Each row was made from one path, in order. Every step used is in the known rows, and no mark comes twice. Write each row's path.
(in the rows, 128 means zero)
Known rows:
rusub > mubid: [ 99 109 140  76 115 136 128 134 130 151 110 127  83  85  78 163  85 159
 133 172 147 107 154 103 119 103  87 110 124 186 145 129 113 137]
sovug > novef > terol > tevof > nodib > poneba > lagode: [126 118 146 122 121 122  72 134 137 180 100 139  78 122 137 167 159 166
 111 137  98 181 151 102 165  81 104  58 201 114  90 181  63 123]
poneba > sovug > novef > terol > tevof: [167 125 166 138 147 128 168 119 119 158  81 128 112  69 129 135 131 167
 131 155 106 161 110  83 143  89 150 139 153 139 130 154  74 118]
terol > tevof > nodib > poneba > sovug > novef: [125 123 165 137 146 144 127 155 152 168  94 154  83 128 106 169 161 208
 101 163  95 171 106 100 150  83 117 121 177 136 118 140  76 133]
terol > tevof > nodib > poneba > sovug: [130 122 167 136 146 151 131 159 153 160  98 154  82 137 107 167 163 204
  99 165  98 167  93 101 150  86 121 131 171 138 128 133  86 137]
lagode > poneba: [140 122 114 118  95 122 106 137 154  98 148 129 100  94  70 167 130 126
 152 149 138 134 146 119 155 105 117 100 133 141 138 139  70 166]
nodib > poneba > lagode > lerod: [ 74 124 115 130  62 133  58 224 142 142 167 118  64 168 102 173 101 103
 127  83 144 188 150 119 164 105  83  93 133 120 149 136 111 161]
sovug > novef > terol: [140 118 137 124 125 126  90 112 132 168  92 114  98  79 120 157 132 156
 123 134 110 142 159 103 161  86 110  71 183 140  98 175  85 134]
poneba > lagode > lerod: [108 124 116 138  81 129  54 205 117 120 156 137  87 153  94 154  86  94
 123  94 155 199 150 126 159 117 115 112 163  96 175 179 116 153]
terol > novef > sovug > poneba > nodib: [165  97 126 146 139 117 122 156  72 123 124  87 106  90 130 117 101  93
 149 115 117  40 114  87 154 105 155 110  87 108 119 151  71 156]
nodib > poneba: [ 85 121 126 127  91 144 100 189 164 157 132  99  74 129  94 173 114 141
 128 113 132 130 136 108 158  91  79 100 116 161 124 105 120 166]
lerod > lagode > poneba > sovug: [151 133 132 135 108 122 130 154 127  77 179 158 115 114 102 160 103 105
 160 170 144 205 123 100 155 145 151 142 143 138 206 171  58 167]
sovug > poneba > rusub: [ 86  97 168 128 107 142 153 152 180 109 106  99  84 145 107 145  75 104
 136 159 140 140 138  82 145 115 110 116 113 127 109 117 146 171]
mubid > rusub: [ 70 135 140 139 124 122 123 166 167 134 110 151 102 124  94 165 121 163
 107 153 139 115 138 116 148 105  96 122  97 138 162 138 117 149]
tevof > terol > novef: [195 122 145 165 150 158 125 128  67 181  79 108 114 103 138 116 145 111
 149 174  94  87  90 122 152  85 178 130 144 153 147 158  82 121]
novef > terol > tevof > nodib: [177 113 169 120 149 148  94 103 134 162  90 148  89 131 150 160 188 183
  92 169  86 160  98 103 169  81 133  91 211 130 114 175  83 127]
tane > mubid: [ 97 121 129 135 129 142  82 176 175 132 108 125 106 129  92 161 117 150
 109 153 142 109 123  89 147 103 125 136 123 165 161 156 179 154]
lagode > lerod: [127 125 128 145 102 149  79 161 109 120 141 127 102 110  78 163  96 137
 125 103 137 161 140 130 171 111 127 134 173 153 177 170 119 162]
poneba > nodib > tevof > terol > novef > sovug > tesil: [148 147 122 149 153 124 114 128 106 123 117 118  99  80 149 146 125  71
 140 123  99  82 131 112 148 100 130 124 123 122 157 156  62 119]
tane > mubid > rusub > poneba > lagode: [ 46 123 133 138 107  95  87 193 183 132 128 173 106 160 106 157 123 144
  97 157 153 114 135  92 155 125 109 109  95 131 181 157 177 147]
tevof > terol > novef > sovug > poneba > lagode: [192 103 133 151 136 145 110 144  67 154 106 100 101 121 151 106 124  83
 145 152 103  84  88 110 142  97 180 122 120 120 141 174  79 117]
tevof > nodib > poneba: [ 95 121 128 130 109 152 119 184 165 139 131 129  61 143  79 187 114 180
  86 151 105 167 127 125 117  94  88 103 154 136 137 104  98 162]
lerod > lagode > poneba > rusub: [117 136 130 140 100 115  97 158 135  81 192 156 102 150  98 174  98  88
 161 177 149 207 155 108 160 139 125 109 152 125 189 171  65 174]
rusub > poneba > sovug > novef > terol > tevof: [145 108 164 136 117  85 173 113 120 164 107 156 120  69 118 119 127 165
 130 151 121 125 120  89 168 120 132  92 151 136 133 133 101 138]
pamimad > tevof > terol > novef: [179 126 141 168 168 149 131 141  74 189  63 120 105 107 115 133 145 114
 153 211  76  87  81 138 151  71 164 148 168 180 118 123 103 107]
sovug > novef > terol > tevof > nodib > poneba > rusub: [116 122 155 130 129 123  87 120 138 183  98 134  78 125 132 172 155 171
 114 154  93 173 158 101 161  75 101  59 197 122  85 168  65 125]
tevof > nodib > poneba > lagode: [ 86 121 122 129  96 142 101 208 163 135 144 137  54 165  86 185 108 157
  86 141 114 191 133 127 114  98  84  94 155 108 142 113  94 158]
lerod > lagode > poneba > nodib > tevof > terol > novef: [155 148 124 148 122 117 110 136 100  87 173 160 116 118 143 163 131  59
 168 165 121 176 131 113 176 143 155 117 159 124 202 190  24 158]
nodib > tevof > terol > novef > sovug > poneba > lagode: [153 134 131 155 158 150 113 128 118 143  86 126 122 118 195 142 156  81
 119 137  89 111  96  94 136 123 155 129 124 129 160 164  91 113]
nodib > poneba > lagode: [ 72 122 117 125  72 131  75 221 163 152 151 110  63 162 104 168 105 109
 127  99 144 166 146 109 154  98  75  87 117 121 131 119 115 161]
tane > mubid > rusub: [ 58 130 134 140 128 125  88 184 188 129 110 153 107 148 101 169 129 160
  97 163 144 109 128  93 147 107 115 136  94 154 177 159 172 145]
terol > tevof > nodib > poneba: [120 121 161 133 141 152 105 159 160 163 100 151  78 144 102 175 166 203
  96 160 100 158 104 107 158  85 107 113 180 138 120 137  92 143]
terol > tevof > nodib > poneba > lagode > lerod: [115 122 155 136 124 147  80 177 145 157 121 162  73 165 106 175 159 183
  96 142 107 191 111 114 164  92 111 111 193 119 136 157  87 140]
terol > novef > sovug > poneba: [169  91 127 146 139 125 114 157  77 131 118  89 110  95 128 117 107 109
 143 119 118  45 107  83 148 106 158 113  85 120 119 149  86 153]
nodib > tevof: [108 149 130 145 153 153 116 130 173 136  85 133 124  95 144 178 145 134
 103 128 110 128 126  97 140 121 106 130 137 159 159 135 125 144]
tevof > nodib > poneba > rusub > mubid > tane: [ 70 111 128 113 102 148 122 183 160 139 133 133  45 170  80 198  94 162
 105 175 104 163 154 115  87  92  71  89 144 125 132  93  96 147]
lerod > lagode > poneba: [138 129 122 130 102 124  94 154 137  81 182 155 108 125  96 169 109 103
 155 162 147 193 139 108 167 143 133 117 157 141 192 178  68 176]
terol > tevof > nodib > poneba > sovug > tesil: [138 116 167 134 144 149 112 160 161 160 105 155  75 137  95 165 158 205
 104 165  98 167  99  98 142  80 118 134 162 147 128 131  93 124]
terol > novef > sovug > poneba > lagode > lerod: [163  93 121 149 123 119  91 175  61 123 139  98 105 116 132 118  99  89
 143 100 124  77 115  90 153 114 162 111  98 100 135 169  80 150]
pamimad > tevof: [128 125 133 144 149 140 124 159 131 159  82 122  97 104  75 159 117 141
 135 184 105 108 109 130 148  80 118 141 163 180 112 106 137 136]

Which path is each row?
[ 70 124 147 138 123  92 114 158 171 142 112 172 113 131 124 153 137 163
  99 169 134 116 129  83 155 117 125 112 104 143 172 162 155 132]	tane > mubid > rusub > poneba > sovug > novef > terol
[ 40 125 140 113  84 128 111 184 154 164 147 109  55 159  94 183  87 125
 140 150 140 146 172 102 131  88  57  82 101 153 122  90 108 153]	nodib > poneba > rusub > mubid
[ 83 126 138 129 136 136 134 177 135 165 107 143  57 149  73 189 108 155
 116 215  89 149 126 136 109  75  88 118 166 168 112  77 107 126]	pamimad > tevof > nodib > poneba > rusub > mubid
[156 143 103 132 120 106 116 118 108  88 155 133 104  81 128 161 146  69
 162 137 111 100 140 120 160 109 136  97 123 110 150 160  13 144]	lagode > poneba > nodib > tevof > terol > novef > sovug
[ 95 126 127 105  88 106 117 134 142 105 164 140  81 125  71 177 103 111
 166 187 147 148 182 113 128 102  93  82 118 134 136 125  58 152]	lagode > poneba > rusub > mubid
[136 160 133 157 153 133 142 124 106 135  95 123 110  81 160 152 137  73
 139 134  97  96 125 118 165 104 132 122 143 125 159 150  59 136]	poneba > nodib > tevof > terol > novef
[147 117 153 125 138 127  84 104 132 180  81 128 100  87 131 156 159 172
 122 141 103 146 147  96 177  80 117  74 198 139  88 188  78 126]	sovug > novef > terol > tevof
[193 104 131 155 130 145  98 146  53 147 118 106 102 125 150 109 121  79
 145 141 104  99  91 117 149 102 185 127 133 119 154 186  74 117]	tevof > terol > novef > sovug > poneba > lagode > lerod
[183  98 114 153 145 119  73 163  71 145 135  96 102  90 101 119 107 121
 148 119 115  42 124  91 131  89 151 115  82 134 129 149  87 129]	terol > novef > sovug > tesil
[ 58 140 138 146 130 102 111 159 176 134 112 174 114 140 135 160 144 131
  99 167 129  96 126  98 159 124 120 120 102 145 190 159 156 133]	tane > mubid > rusub > poneba > nodib > tevof > terol
[131 115 159 133 134 143 169 123 144 109  83 105 103  97 163 136 116  72
 143 137 108 102 109  88 169 122 141 127 122 127 127 141  97 155]	sovug > poneba > nodib > tevof > terol > novef
[169 138 125 161 171 153  96 116 115 155  89 127 122  98 171 146 161 105
 123 144  82  92 103  99 126 108 151 137 120 159 163 157  94  99]	nodib > tevof > terol > novef > sovug > tesil
[122 161 132 145 146 137 141 123 132 125  99 124 103  83 148 160 128  81
 130 133 105 112 129 121 161 105 117 125 151 128 161 150  73 138]	poneba > nodib > tevof > terol
[138 113 173 106 133 139  94 111 133 172 106 152  68 156 153 172 175 174
 101 183  90 171 119  99 156  77 109  74 195 132 109 158  73 119]	novef > terol > tevof > nodib > poneba > rusub > mubid
[124 111 148 140 107  85 185 134 126 151 117 144 120  60  91 120  93 156
 133 143 134 116 133  96 152 127 123 101 129 141 144 114 115 151]	rusub > poneba > sovug > novef
[ 46 125 132 143 100  96  75 194 169 125 141 179 107 164 104 159 120 139
  98 145 154 129 139  99 162 128 114 113 106 131 195 169 173 147]	tane > mubid > rusub > poneba > lagode > lerod
[ 47 113 129 105  82 137 107 187 156 159 138 106  51 166  96 188  85 119
 150 148 134 132 175  96 119  89  56  81 101 148 118  90 115 147]	nodib > poneba > rusub > mubid > tane
[115 120 156 131 132 145  93 175 159 162 109 156  73 160 107 172 161 187
  95 153 107 176 108 108 156  87 107 106 181 119 123 144  89 140]	terol > tevof > nodib > poneba > lagode
[117 116 158 122 127 147 167 122 168  99  88 106  96  99 151 145 108  79
 133 135 116 118 114  92 166 125 126 129 129 132 130 140 112 157]	sovug > poneba > nodib > tevof > terol
[127  91 117 104 114 120 120 155 143  75 151  84  80  93 103 135  64 102
 122  98 143  70 126  91 143 115 115 115  92 108 121 155 106 161]	novef > sovug > poneba > nodib
[141 149 122 137 115 120 108 135 125  76 176 162 109 119 132 172 122  68
 160 164 129 191 135 116 173 145 140 119 165 129 205 190  39 160]	lerod > lagode > poneba > nodib > tevof > terol
[160 133 136 156 167 157 125 110 119 144  77 121 128 102 189 144 160  98
 119 144  83  94  92  93 137 121 157 135 123 149 156 158  94 116]	nodib > tevof > terol > novef > sovug > poneba
[161 125 155 137 137 127 171 124 120 150  89 120 110  63 121 136 113 157
 131 150 111 159 118  88 131  93 146 137 143 139 137 146  78 125]	poneba > sovug > novef > terol
[141 128 148 144 136 128 181 145 128 144  91 116 113  57  93 137  92 160
 136 146 124 150 123  92 125  98 139 153 124 145 145 133  89 135]	poneba > sovug > novef
[200 114 128 159 150 148 111 132  58 167 102 100 109 100 138 112 133 106
 143 159  96  66  90 118 140  88 179 127 127 140 146 169  74 115]	tevof > terol > novef > sovug
[111 102 157 113 108 137 164 143 168  92 104  94  85  97 111 140  81  94
 141 127 138 112 126  92 172 117 116 120 122 126 115 132 119 178]	sovug > poneba > nodib
[140 120 164 136 156 153 112 143 152 155  88 157  92 128  97 165 163 206
  93 172 102 152 101 109 154  88 123 124 191 137 127 152  96 140]	terol > tevof > nodib
[ 76 127 154 143 113  86 176 155 152 137 120 175 115 106 101 140 114 165
 112 159 141 112 127 107 149 128 108 117  84 131 176 117 118 146]	mubid > rusub > poneba > sovug
[107  72 119  87 109 128 112 155 146  87 144  88  69 129 102 147  51 108
 130 129 142  75 145  76 103 117 103 104  80 113 115 143 124 142]	novef > sovug > poneba > rusub > mubid > tane
[163 114 144 162 163 139 134 144  77 169  81 112  94 127 124 128 124  93
 154 210  80  83  86 125 141  77 163 141 146 159 107 123 102 106]	pamimad > tevof > terol > novef > sovug > poneba > rusub
[ 61 126 152 113 113 122 130 149 134 148 128 125  74 141  83 168  68 125
 142 191 147 138 181 102 111  94  77  97 117 144 137 113 110 140]	poneba > rusub > mubid
[161 131 134 131 110 114 119 134 120  87 174 160 113 109 121 162 117 106
 158 169 132 216 132  97 161 139 152 121 163 133 190 188  42 156]	lerod > lagode > poneba > sovug > novef > terol
[134 101 119 111 128 130 123 138 139  83 137  92  87  95 134 137  85  89
 118 107 126  75 114  93 138 120 127 121  98 112 133 163  99 142]	novef > sovug > poneba > nodib > tevof > terol
[144 108 164 136 121  87 178 116 122 160 110 166 113  77 115 126 128 178
 116 160 111 139 117  96 155 121 132  90 163 129 136 130  93 137]	rusub > poneba > sovug > novef > terol > tevof > nodib
[139 151 135 152 160 167 122 111 151 151  73 133 123 102 166 163 160 118
 109 152  91 128 105 109 137 114 132 139 151 167 168 151 111 118]	nodib > tevof > terol
[ 52 123 138 139 117 101 100 177 184 134 121 168 111 144 101 159 128 159
  97 163 147  97 132  92 156 121 111 115  94 151 178 150 179 150]	tane > mubid > rusub > poneba
[145  92 134 133 136 115 121 153  70 136 126  94  99 110 128 123  91 102
 151 141 123  52 128  79 130 105 144 103  77 120 119 141  78 144]	terol > novef > sovug > poneba > rusub > mubid
[ 74  92 172 100 103 137 159 141 170 116 107 107  76 139 106 150  65 110
 142 176 146 136 149  78 131 117  98 109 105 143 113 114 138 159]	sovug > poneba > rusub > mubid
[125 133 139 152 122  87 158 118 103 148 118 149 120  76 141 128 127  93
 138 135 113  74 131 114 182 131 122  79 140 124 155 128  89 152]	rusub > poneba > nodib > tevof > terol > novef
[145 117 152 126 142 129  90 106 133 176  84 137  92  95 127 163 160 184
 109 152  93 160 144 102 164  81 117  72 209 132  92 184  68 124]	sovug > novef > terol > tevof > nodib
[ 90 125 167 139 123  80 161 131 145 156 107 187 115 107 127 140 146 178
 110 164 125 124 127  99 166 118 114  98 113 124 154 143  95 128]	mubid > rusub > poneba > sovug > novef > terol > tevof
[110 124 142 130 101 132 140 167 144 164 120 105  80 106 120 161 118 147
 133 122 114 160 127  92 146  86 105 111 118 150 123 114  85 141]	nodib > poneba > sovug > novef > terol
[ 87 123 120 133  88 143  89 209 150 130 155 143  54 169  84 188 105 153
  86 129 114 206 136 134 122 102  91  98 166 107 155 126  91 158]	tevof > nodib > poneba > lagode > lerod
[105 125 165 139 140 146 108 162 158 165 107 152  73 162 103 177 159 192
 101 170 102 168 116 106 153  82 102 107 177 129 117 132  90 142]	terol > tevof > nodib > poneba > rusub
[112  84 120  60 110 153 120 137 136 143  90 120  77  98  83 173  81 148
 150 165 135  81 161  91  96 106  85 105 125 175 135 128 126 126]	rusub > mubid > tane
[166 125 129 120 105 109 145 116 132 105 136 136 107  70  97 155 135 132
 159 159 121 163 137 103 144 101 142 110 136 131 136 149  37 141]	lagode > poneba > sovug > novef > terol
[159 107 125 149 149 119 123 148  79 122 117  95 114  89 152 125 114  88
 142 111 109  44 112  83 151 113 155 112  87 110 127 151  70 150]	terol > novef > sovug > poneba > nodib > tevof
[177 113 168 120 144 145  86 101 132 168  86 135  99 120 156 150 186 165
 112 153 100 141 101  95 188  81 134  93 196 141 110 180  96 128]	novef > terol > tevof
[ 65 144 145 145 118  87 154 137 150 136 119 179 110 111 129 150 134 128
 111 154 127  97 139 123 168 128  98  94 104 122 175 135  98 140]	mubid > rusub > poneba > nodib > tevof > terol
[107 132 132 121  97 112 101 152 129  86 192 162  95 146  97 177  90  92
 164 190 153 203 164 104 149 140 117 105 147 137 192 168  59 166]	lerod > lagode > poneba > rusub > mubid
[ 64 123 138 120 104 141 127 182 158 144 141 136  48 163  78 194  95 168
  97 178 111 177 151 122  97  92  72  91 143 131 137  94  89 152]	tevof > nodib > poneba > rusub > mubid
[117 124 152 131 111 133 135 161 144 172 112 115  82 111 128 160 137 159
 133 126 109 162 120  88 156  83 109 112 129 150 117 123  80 135]	nodib > poneba > sovug > novef > terol > tevof
